Each row was made from one small tree. Brackets hold a mark, then the marks that hang from it, in alphabetical order. Every link used is in the known rows. Write each row's tree.
In the rows, 128 means zero.
Known rows:
(rovum (risi tubu (zoti lufu momalin vivi))): [122 146 158  94 123 115  94 153 149 118 115 104 112 146 140  92 113 129
 119  87 145 138 123 155 132 120 127 135 116 138 129 124 148 101 163 130
 153 121 139 130 116 126  78 144 145 127]
(mapuf (gili momalin) kasefal leke): [120 150 143 107 134  91 125 171 140 118 102 134 121 111 189 160 159 146
 138 144 132 151 132 175 100 138 126 158 106  91 141 175 145 127 148 138
 124 129 116 160 139 114 168 114 148 142]
(gomap (pimosat (gira (gaket sadise) toves))): [111 137 140 143 114 161 142 125 152 114 127 157 120 144 159 122 105  93
 143 138 123 131 136 135 125 134 128 118 131   4 112 137 132 112 140 120
 142 112 114 122 145 143 102 132 152 119]
(gaket (gira toves) (ruvo tubed) sadise sived): [ 99 182 144 146 125 177 141 146 151 125 103 195 147 134  76  76 162  92
 134 130 113 137  98  94 162 126 124 133 175  50 144 138 136 112 138 115
 159 134  99 112 143 118 122 151 150 165]
(gomap (pimosat (gira (gaket sadise)))): [111 142 128 137 111 162 133 128 143 115 122 148 119 143 148 129 105 101
 136 132 125 134 138 122 129 129 130 120 131  23 116 139 136 115 141 126
 129 111 121 117 140 136 107 146 148 112]
(ruvo (gaket gira sadise (sived gili)) tubed): [ 89 128 125 133 116 174 146 135 148 108 104 164 145 114 123 104 160 100
 136 103  84 132 112  92 158 127 129 118 153  86 176 141 143 123 145 130
 126 105 104 111 124 105 145 164 132 135]
(kasefal (mapuf gili)): [127 112 146 108 134 128 135 132 128 126 136 158 124 122 136 120 160 148
 133 129 122 132 124 143 128 120 132 123 121 154 124 137 131 137 137 106
 142 129 120 120 122 148 147 138 132 122]
(gaket sived): [118 110 128 125 120 140 127 143 128 132 112 148 128 128 112 104 144 127
 124 121 123 138 123 114 139 132 133 142 133 106 148 140 131 118 137 107
 130 125 117 119 123 128 132 145 129 145]
(kasefal (mapuf gili leke)): [124 111 153 105 133 111 145 147 133 119 130 161 124 124 153 136 173 148
 133 145 120 145 129 148 122 125 136 121 125 159 128 154 137 130 144 118
 134 131 122 125 132 131 154 134 134 109]
(fizu (gaket ruvo (sived (gili (momalin tubu))))): [105 140 136 115 109 140 123 181 136 129  95 154 123 104  89 125 140 181
 133 131 141 150 118 128 123 137 109 133 115 142 173 148 144 112 164  96
 160 106 149 106  91 109 119 112 129 158]
(mapuf gili): [121 130 137 113 138 128 118 146 132 120 127 128 124 124 132 138 124 149
 138 124 131 133 130 158 128 129 135 140 123 123 131 144 130 125 133 131
 140 135 125 136 131 141 137 130 137 132]
(risi rovum tubu (zoti vivi)): [122 153 117  92 113 113  78 159 133 123 118 143 109 153 148 137 102  75
 113 109 171 111 139 167 166 137 133 120 144 118 130 126 139 124 157 122
 156 110 128 129 125 144 118 135 136  90]
(leke (mapuf kasefal)): [133 141 134 123 113 122 147 122 124 147 119 153 133 124 154 160 157 118
 136 125 136 126 131 116 148 120 125 139 132 121 120 146 118 148 123 112
 141 121 107 139 122 117 145 125 144 152]
(mapuf kasefal leke): [125 154 131 124 124 107 146 148 132 127 112 130 128 124 181 159 159 124
 127 141 126 147 138 123 114 132 127 142 124 124 124 166 133 133 141 137
 120 126 121 157 135  99 153 119 146 128]
(fizu (gaket (gira toves) ruvo sadise)): [110 189 142 145 127 156 141 132 155 121 108 158 138 132  91 110 126 123
 138 138 126 135 115  85 133 135 117 117 167 102 134 124 137 102 150 109
 175 119 136 120 112 101 110 129 146 149]
(leke (mapuf (gili momalin) kasefal)): [130 138 145 109 121 110 130 139 131 140 110 157 128 113 160 162 155 136
 145 126 141 129 125 158 135 126 124 151 118  95 134 153 128 143 129 115
 145 123 104 142 126 128 156 124 144 163]
(gaket gira ruvo (sadise pimosat)): [100 207 138 140 135 180 117 125 138 126 116 163 151 150  93 116 111 115
 138 125 145 136 105 112 151 125 134 125 209  59 120 135 145 135 123 125
 171 128 135 111 143 111  97 160 146 142]
(ruvo (gaket sadise) tubed): [119 123 118 135 120 151 148 109 137 107 112 146 143 119 130 142 140 106
 141 135  85 123 118  85 137 124 122 113 134  95 154 128 136 132 137 143
 119 124 113 127 116 110 153 139 124 120]
(gira (gaket sadise) toves): [121 126 148 146 125 152 152 122 152 116 118 145 131 123 141 114  96 126
 146 140 110 134 128 118 134 144 121 123 159  73 128 116 132 111 145  97
 176 116 122 131 136 124 115 115 143 143]
(sadise (pimosat (gira (gaket (sived gili))))): [ 93 140 146 123 114 183 122 128 136 120 108 148 131 128 167 113  98 121
 145 109 127 143 141 155 137 138 135 114 160  73 144 145 141 139 140 110
 134 105 125 106 137 140 106 146 129 106]
(zoti lufu vivi): [133 124 144 113 138 117 155 158 142 122 134 102 126 157 134  95 140 116
 119 131 133 138 121 121 137 118 126 120 118 133 135 113 122 106 129 122
 143 154 131 133 140  97 120 153 121 129]
(gomap pimosat): [121 106 126 128 122 136 131 135 135 125 135 141 122 148 135 147 121 112
 134 133 132 132 122 134 127 127 133 139 109  67 123 149 131 131 127 135
 126 128 123 135 141 133 121 127 146 129]
(risi rovum tubu (zoti lufu momalin vivi)): [125 140 141  87 124  95  71 158 143 116 132 119 111 159 165 113 138  72
 114 116 153 123 136 165 143 134 126 123 113 133 132 122 138 106 166 126
 166 118 124 131 119 119 102 156 144  97]
(leke (mapuf (gili (momalin tubu)) kasefal)): [130 147 142 101 118 102 125 149 131 140 117 160 124 112 170 161 152 142
 141 136 146 128 124 171 133 129 122 147 113  88 132 152 128 144 132 109
 150 114 113 140 118 126 146 117 145 169]
(ruvo (gaket gira (sived gili)) tubed): [ 89 111 128 123 116 168 148 146 145 108 109 159 142 115 148 103 171 101
 134  93  85 131 118 120 153 132 131 109 133 109 180 146 138 132 146 133
 115  99 111 116 124 114 146 147 126 123]
(gomap (pimosat (gira gaket))): [112 132 130 131 111 159 133 135 140 115 125 146 117 143 164 128 112 102
 135 125 127 132 140 138 124 132 131 113 120  40 117 143 133 119 141 127
 121 105 125 120 140 142 108 136 145 105]
(sadise (pimosat (gira (gaket ruvo) toves))): [103 164 156 132 122 179 134 120 141 120 115 159 137 140 176 117  99 113
 152 129 133 136 135 162 128 141 130  99 169  53 121 134 135 141 132 112
 154 113 132 116 143 146  96 122 132 104]
(sadise (pimosat gira)): [110 160 139 126 124 160 118 104 132 125 122 143 133 143 165 121 107 101
 140 128 133 131 137 153 126 130 136 110 153  70 123 133 134 144 122 132
 117 122 122 114 136 141 109 145 125 100]
(ruvo gaket tubed): [119 107 121 125 119 147 150 121 134 108 116 141 140 120 158 142 153 108
 139 125  86 123 122 113 131 130 124 103 116 120 156 134 131 140 136 146
 107 118 120 133 116 120 156 124 118 109]
(sived (gili momalin)): [113 117 138 124 128 116 118 153 134 128 125 126 122  99 125 137 128 158
 136 115 139 134 125 171 123 128 116 141 111 137 154 134 138 131 134 128
 133 116 126 117 137 131 127 119 123 137]
(rovum (risi zoti)): [116 137 141 116 123 130  98 118 137 122 112 116 115 117 121 116  96 139
 123  70 128 129 132 147 137 126 129 133 132 110 124 135 145 125 143 125
 132 129 133 132 134 152  97 123 145 114]
(rovum (risi (zoti lufu))): [120 136 150 116 130 124 101 121 142 116 122 100 117 118 121 111 122 139
 121  71 122 135 131 144 135 124 126 131 122 124 125 130 142 116 146 126
 135 139 131 135 136 139  88 136 148 115]
(gili momalin): [130 124 132 125 128 110 116 132 133 128 117 136 124 116 129 119 132 132
 129 136 132 128 120 154 110 136 118 131 111  99 146 119 139 124 129 127
 120 123 124 122 132 131 132 122 117 140]
(gaket ruvo (sadise pimosat)): [114 179 135 137 131 167 121 124 125 131 112 155 148 142  81 153 102 144
 146 142 146 140 109 107 141 121 127 140 187  72 120 141 142 140 124 123
 170 144 137 116 133 118 108 140 139 141]
(risi rovum tubu (zoti lufu)): [127 155 126 103 121 107  65 138 132 115 136 126 113 132 137 158 153  81
 115 108 154 118 143 165 152 139 128 122 126 145 128 127 133 118 164 127
 151 117 121 133 119 139 100 149 150  89]
(pimosat (gira (gaket ruvo) toves)): [113 172 150 138 119 162 143 140 142 118 115 154 127 124 159 107 126 122
 140 125 130 128 142 149 125 138 120  93 152  77 112 122 128 114 141 110
 156 104 133 112 135 147 101 112 134 107]
(ruvo (gaket (gira toves) sadise sived) tubed): [ 99 128 133 140 120 167 156 118 157 107 105 178 148 126 138  89 159  73
 139 123  74 125 108  90 151 136 130 111 156  44 167 130 136 116 143 122
 131 109  98 121 125 111 143 153 133 141]
(gaket (gira toves) ruvo (sadise pimosat) sived): [ 88 184 153 144 131 187 129 136 151 130 105 195 153 150  93  85 126 104
 142 127 133 143  98 115 160 135 137 139 216  14 136 143 143 121 130  96
 188 126 116 109 145 119  94 158 151 167]
(rovum (risi tubu zoti)): [120 157 139 107 114 131  88 136 136 122 110 124 113 124 120 131 100 138
 122  79 151 128 130 158 142 127 131 137 138 137 124 131 147 120 157 130
 138 109 138 129 115 153  87 124 145 120]
(rovum risi): [123 128 138 119 118 144 118 129 133 125 111 112 125 124 129 126  92 153
 123  89 128 140 120 127 135 122 131 134 122 126 124 128 142 122 138 135
 126 120 140 132 134 145 100 132 135 132]
(ruvo (gaket sived) tubed): [112  92 121 123 112 157 149 130 133 111 102 158 140 119 145 122 166 105
 136 120  82 131 118 103 139 133 128 113 119 102 174 142 134 132 143 129
 109 116 112 125 113 120 159 135 118 124]
(tefuzo vivi): [126 106 126 121 126 125 148 133 124 127 121 128 122 128 124 121  99 137
 129 132 140 120 118 126 132 116 132 156 139  75 134 110 121 107 131 123
 143 138 126 135 129 128 134 139 124 124]

Which tree is each row?
[115 190 132 138 111 176 132 133 134 114 105 151 129 119 121 113 125 119
 135 129 119 132 138 107 134 124 117 100 151  88 121 125 136 116 144 127
 131 117 125 105 132 132 119 142 132 105]
(pimosat (gira (gaket (ruvo tubed) sadise)))
[100 130 125 131 110 183 140 104 140 109  95 172 147 128 140 119 140  86
 146 130  84 133 119  92 144 130 131 111 153  42 167 141 143 135 141 128
 112 118 103 112 119 119 145 163 122 117]
(ruvo (gaket (sadise (pimosat gira)) sived) tubed)
[126 117 152  96 130  91 131 159 136 119 128 166 118 115 164 127 171 154
 130 162 128 144 122 179 108 133 127 120 109 133 140 147 144 129 148 112
 134 116 131 117 124 130 148 122 127 124]
(kasefal (mapuf (gili (momalin tubu)) leke))
[101 154 132 136 121 163 125 169 126 135 103 162 138 113  44 132 138 173
 135 117 144 148 111  99 157 115 122 163 169 105 144 153 140 115 139 103
 178 136 127 102 126 115 116 149 142 162]
(gaket ruvo sadise (sived gili))
[115 140 131 124 115 161 132 160 121 130  99 171 137 125  84 120 168 134
 131 127 122 143 109 107 148 123 121 136 129 122 152 153 132 131 138 124
 128 141 116 118 128 130 143 128 131 144]
(gaket (ruvo tubed) sived)
[118 154 140 109 134 108 134 167 137 119 111 129 124 121 187 169 155 145
 137 138 131 151 139 154 114 132 134 155 118 115 127 182 136 130 147 140
 131 133 119 165 136 113 163 119 156 134]
(mapuf gili kasefal leke)
[127 107 149 106 134 117 127 135 131 126 128 162 121 115 135 115 161 149
 134 137 122 131 119 160 117 125 126 125 110 133 135 132 138 134 138 104
 135 125 118 117 124 149 148 133 126 129]
(kasefal (mapuf (gili momalin)))
[131 127 152 110 136  91 109 141 140 118 157 100 125 133 167  92 163 136
 124 155 113 142 123 146  93 130 115 128  78 136 133 122 128 107 145 125
 152 123 139 124 106  96  93 145 140 150]
(zoti lufu (momalin tubu))
[102 154 141 147 129 154 136 127 158 127 115 173 138 135 106  63 135  85
 127 125 113 132 111 102 154 136 135 139 180  34 141 123 135  98 136  99
 159 117 100 113 137 117 112 164 148 167]
(gaket (gira toves) sadise sived)
[ 88 125 130 133 116 175 135 124 141 116 104 159 143 120 139 129 120 128
 145 108 113 135 127 113 144 131 135 125 176  48 158 143 145 125 139 106
 153 102 125 102 114 115 114 166 125 123]
(ruvo (gaket (sadise (pimosat gira)) (sived gili)))
[109 181 149 137 133 157 140 145 146 121 124 168 143 135 124  99 163  95
 137 124 120 125 109 142 145 128 122 107 148 105 128 133 127 133 127 141
 144 126 118 127 149 132 121 114 142 133]
(gaket (gira toves) (ruvo tubed))
[117 132 158  96 129 107 100 145 151 116 124  96 111 137 153  75 104 135
 117  89 125 138 124 157 124 124 122 129 100 112 130 125 145 107 152 120
 152 131 143 130 127 122  80 138 144 129]
(rovum (risi (zoti lufu (momalin tubu) vivi)))
[123 171 128 138 119 150 134 134 135 125 102 144 134 124  66 141 120 155
 137 145 133 141 120  68 128 127 114 129 149 134 138 131 138 108 151 114
 162 133 144 119 100 100 122 128 135 142]
(fizu (gaket ruvo sadise))
[126 151 154  98 134  90 101 157 147 119 134 118 112 157 143  87 154 100
 123 126 148 125 132 162 125 126 122 128 120 150 134 121 135 101 158 124
 160 125 126 126 107 104 100 144 139 123]
(risi tubu (zoti lufu momalin vivi))
[ 89 143 146 138 121 173 125 123 146 129 110 167 135 122 114 106 109 117
 148 124 127 144 127 129 149 127 133 148 173  42 146 146 140 124 135 102
 152 125 100 101 137 130 107 163 138 143]
(gaket (sadise (pimosat (gira toves))) (sived gili))
[100 159 144 123 111 194 126 127 131 118  99 164 137 137 154 113 115 109
 145 125 123 144 132 140 137 135 131 104 158  67 141 146 141 145 141 122
 125 118 122 109 137 142 117 139 128 104]
(sadise (pimosat (gira (gaket (ruvo tubed) sived))))
[106 175 148 145 113 174 140 140 146 120 102 171 130 123 128  92 126 119
 139 130 124 135 135 119 136 136 122 111 169  40 122 124 133 100 146  93
 166 108 121 103 132 138 102 136 139 127]
(pimosat (gira (gaket ruvo sadise sived) toves))
[126 108 154 103 133  98 136 149 136 118 121 165 121 116 154 127 174 148
 134 152 122 145 123 164 111 131 129 123 116 140 139 148 144 127 145 117
 129 127 121 121 134 131 156 129 127 116]
(kasefal (mapuf (gili momalin) leke))
[ 99 186 135 136 118 185 116 133 128 133  95 180 144 140  78 114 123 129
 140 135 142 146 114 100 149 123 131 138 194  29 131 147 145 123 131 104
 163 136 123  96 128 127 105 167 137 143]
(gaket ruvo (sadise (pimosat gira)) sived)
[113 124 152 104 125 121 103 136 146 122 109 111 113 139 144  79  85 131
 123  78 126 132 125 147 131 122 127 134 120 102 129 131 149 115 145 126
 143 130 136 129 135 135  97 131 140 122]
(rovum (risi (zoti momalin vivi)))
[112 144 132 134 109 183 140 154 130 119  88 165 137 119  84 115 126 145
 137 130 110 149 115  81 151 132 119 130 156  94 151 140 142 117 155 104
 157 127 122 115 128 117 134 136 140 147]
(gira (gaket (ruvo tubed) sadise sived))
[108 154 151 132 128 157 127 100 142 124 127 151 135 143 177 114 107  92
 147 134 130 128 136 166 124 136 134 108 154  52 120 131 130 142 122 125
 130 122 116 120 141 148 104 129 129 108]
(sadise (pimosat (gira toves)))
[112 167 142 143 129 158 125  92 144 124 122 152 137 139 135 118  97  98
 146 147 128 130 129 124 133 128 131 125 169  35 118 125 135 128 124 122
 144 134 111 116 139 131 106 152 135 126]
(gaket (sadise (pimosat (gira toves))))
[103 176 135 134 111 178 128 128 138 126  85 169 137 132  80 120 118 136
 141 142 132 151 122  76 134 132 122 128 168  78 151 144 145 111 154  98
 157 126 131 103 100 107 115 151 134 139]
(fizu (gaket ruvo (sadise (pimosat gira)) sived))
[113 127 155 143 127 165 148 110 152 116 115 151 138 133 156 120  77 120
 155 143 113 139 124 128 136 147 127 122 174  53 132 124 137 127 141  97
 178 118 122 134 142 128 109 117 143 138]
(gira (gaket (sadise pimosat)) toves)
[130 119 148 110 123 111 126 137 132 134 116 160 127 117 135 152 144 138
 145 129 142 128 121 167 142 128 128 136 125 104 139 139 130 131 125 119
 147 124 111 123 132 134 141 128 131 151]
(leke (mapuf (gili momalin)))
[120 160 140  97 131  83 118 183 141 118 110 136 117 110 201 160 153 153
 134 159 140 150 131 193  95 142 123 155  98  87 143 173 145 127 152 131
 131 116 129 156 126 114 154 106 148 150]
(mapuf (gili (momalin tubu)) kasefal leke)
[113  97 152 134 117 156 153 144 149 120 108 160 128 123 155  92 120 126
 140 126 106 140 129 133 136 152 127 124 144  79 148 131 130 112 152  83
 165 107 120 129 134 134 118 110 138 146]
(gira (gaket sived) toves)
[ 97 131 133 142 125 158 150 127 157 114 111 170 146 131 139  89 140  97
 134 115  98 125 113  99 146 141 136 116 184  33 151 124 138 104 139  99
 165  98 119 114 118 108 117 159 136 147]
(ruvo (gaket (gira toves) sadise sived))
[116 133 142 107 124 129 113 138 142 123 107 115 113 135 128  94  81 131
 119  71 137 129 129 147 147 123 130 130 133 102 127 129 145 121 140 121
 138 136 137 132 142 142 101 127 136 115]
(rovum (risi (zoti vivi)))
[107 121 136 132 113 181 133 126 138 120  95 154 136 131 124 109  89 131
 140 129 113 151 123  97 147 144 133 135 175  62 153 137 146 122 150  91
 159 118 124 117 130 117 119 152 138 144]
(gira (gaket (sadise pimosat) sived))
[105 100 138 123 112 162 138 163 135 121 105 140 125 109 134 111 117 157
 133 104 118 148 133 127 144 140 127 131 140 130 159 143 138 120 156  96
 153 103 130 116 129 124 124 130 134 138]
(gira (gaket (sived gili)))
[129 161 140 102 131 101 111 161 143 120 133 123 111 152 123 108 148 102
 119 119 162 121 134 162 144 126 126 122 139 148 133 119 130 108 151 118
 155 132 128 129 114 115 106 139 135 114]
(risi tubu (zoti lufu vivi))
[131 128 145 102 120 101 121 147 133 134 123 160 123 114 144 151 140 145
 142 140 146 127 120 181 138 131 126 133 119  97 140 139 130 132 129 115
 152 116 122 121 124 132 131 120 131 159]
(leke (mapuf (gili (momalin tubu))))
[ 98 127 136 138 119 171 144 108 147 115 103 170 145 133 152 116 122 104
 146 126 106 129 123 108 136 139 137 118 179  12 149 133 141 119 136  99
 156 105 119 109 115 121 115 156 126 129]
(ruvo (gaket (sadise (pimosat (gira toves))) sived))
[ 79 132 133 132 124 179 136 130 148 114 107 161 149 128 138 112 124 116
 141  98 110 136 115 112 154 135 141 127 193  52 165 143 148 127 139 107
 161  95 126 107 122 104 113 172 134 138]
(ruvo (gaket gira (sadise pimosat) (sived gili)))
[129 139 142 110 121 123 139 137 128 141 118 153 130 121 159 168 152 136
 143 120 139 129 131 141 146 120 130 149 126 112 121 159 121 146 127 115
 150 126 106 146 126 126 152 127 151 157]
(leke (mapuf gili kasefal))
[105 115 155 140 119 176 148 121 153 119 102 168 137 133 143  98  90 118
 151 138 107 147 121 117 144 151 130 133 176  33 147 132 139 118 149  80
 180 116 113 125 137 126 111 131 144 153]
(gira (gaket (sadise pimosat) sived) toves)
[122 126 130 101 133 104  96 140 140 116 133 113 113 147 147 115 130  74
 112  98 134 121 140 150 157 135 127 112 122 103 133 123 130 119 143 118
 152 150 119 139 154 126 119 151 140  85]
(risi rovum (zoti lufu vivi))
[119 122 140  87 132  84  77 149 144 114 143 110 109 149 179  91 127  81
 111 117 128 124 137 167 134 140 121 114  93  96 134 125 134 113 154 116
 166 131 129 131 135 116 105 149 144  99]
(risi rovum (zoti lufu (momalin tubu) vivi))
[110 154 158 143 127 178 147 130 146 118 110 163 144 133 132 132  86 140
 159 141 126 141 116 126 139 143 121 121 187  55 125 131 139 130 139  96
 200 121 135 127 141 126 100 108 146 142]
(gira (gaket ruvo (sadise pimosat)) toves)
[128 114 146  99 131 109 121 144 131 126 135 163 118 114 146 113 157 156
 131 147 129 131 119 172 114 128 123 121 106 128 136 130 139 135 142  99
 140 115 128 114 114 147 140 127 127 136]
(kasefal (mapuf (gili (momalin tubu))))
[120 143 136 126 116 169 142 154 127 115 106 144 133 120 125 135 126 145
 138 127 116 140 123 117 138 134 117 110 136 141 139 137 135 135 147 125
 144 121 137 127 133 127 132 110 133 120]
(gira (gaket (ruvo tubed)))
[114 133 139 137 121 142 137 125 147 121 138 156 119 147 163 126 127  86
 139 136 131 125 135 154 121 129 131 119 112  21 109 141 125 121 128 132
 125 118 112 125 146 151 106 127 146 115]
(gomap (pimosat (gira toves)))
[119 113 143  97 135  95  85 137 144 114 136 109 113 150 167  92 134  73
 115 106 122 126 137 150 138 135 123 120 101 105 134 127 135 111 149 123
 159 143 118 136 145 115 116 156 144  90]
(risi rovum (zoti lufu momalin vivi))
[125 144 139  98 124  94  54 135 136 115 140 121 114 137 160 136 157  81
 118 115 142 122 140 165 131 140 124 128 108 144 129 129 137 112 169 131
 159 111 118 131 111 130  96 153 154  97]
(risi rovum tubu (zoti lufu momalin))
[101 124 142 124 112 175 137 183 128 124  99 150 130 111 108 124 128 179
 137 101 131 151 126 126 149 136 122 132 154 132 151 151 140 122 155  94
 173 107 144 112 127 124 116 121 137 140]
(gira (gaket ruvo (sived gili)))
[ 89 192 138 136 127 191 116 140 138 130  99 183 151 150  78  92 127 114
 133 120 140 146  99 100 161 129 139 140 212  35 139 146 149 125 133 104
 171 127 125 101 140 112 100 177 146 159]
(gaket gira ruvo (sadise pimosat) sived)
[ 91 152 133 137 125 159 123 147 147 128 114 155 134 119  84  81 134 118
 123 102 123 140 117 104 162 124 135 149 173  86 152 138 142 106 140 108
 151 115 108 102 136 109 114 180 145 161]
(gaket gira sadise (sived gili))
[121 134 152  99 141  82 105 148 149 117 146 109 110 147 159  63 142 107
 120 128 125 126 133 166 115 131 117 120 100 114 135 124 132 109 145 111
 160 140 132 125 120 100 104 135 140 125]
(risi (zoti lufu (momalin tubu) vivi))
[108 203 145 152 138 155 135 139 150 126 125 166 145 138  91 102 131 114
 135 130 137 127 106 113 147 127 125 125 192  62 111 122 134 112 126 118
 184 126 127 116 143 118  99 140 151 155]
(gaket (gira toves) ruvo sadise)
[ 90 143 150 143 128 144 129 147 163 127 111 171 133 112 104  66 137 108
 134 115 123 138 110 137 149 136 126 151 165  44 161 129 143 100 140  98
 162 111  99 105 144 119 112 157 144 175]
(gaket (gira toves) sadise (sived (gili momalin)))
[105 169 143 124 116 187 126 118 132 116 108 153 137 136 163 124 108 109
 148 128 123 138 134 146 132 134 128  97 154  76 132 140 139 150 135 132
 124 119 127 113 141 142 114 131 127  95]
(sadise (pimosat (gira (gaket (ruvo tubed)))))
[111 119 154 132 114 173 155 160 143 119  98 177 136 121 133 105 140 133
 147 128 105 144 118 126 144 145 118 117 143  92 151 142 130 123 152  97
 166 118 119 128 137 136 128  98 139 144]
(gira (gaket (ruvo tubed) sived) toves)
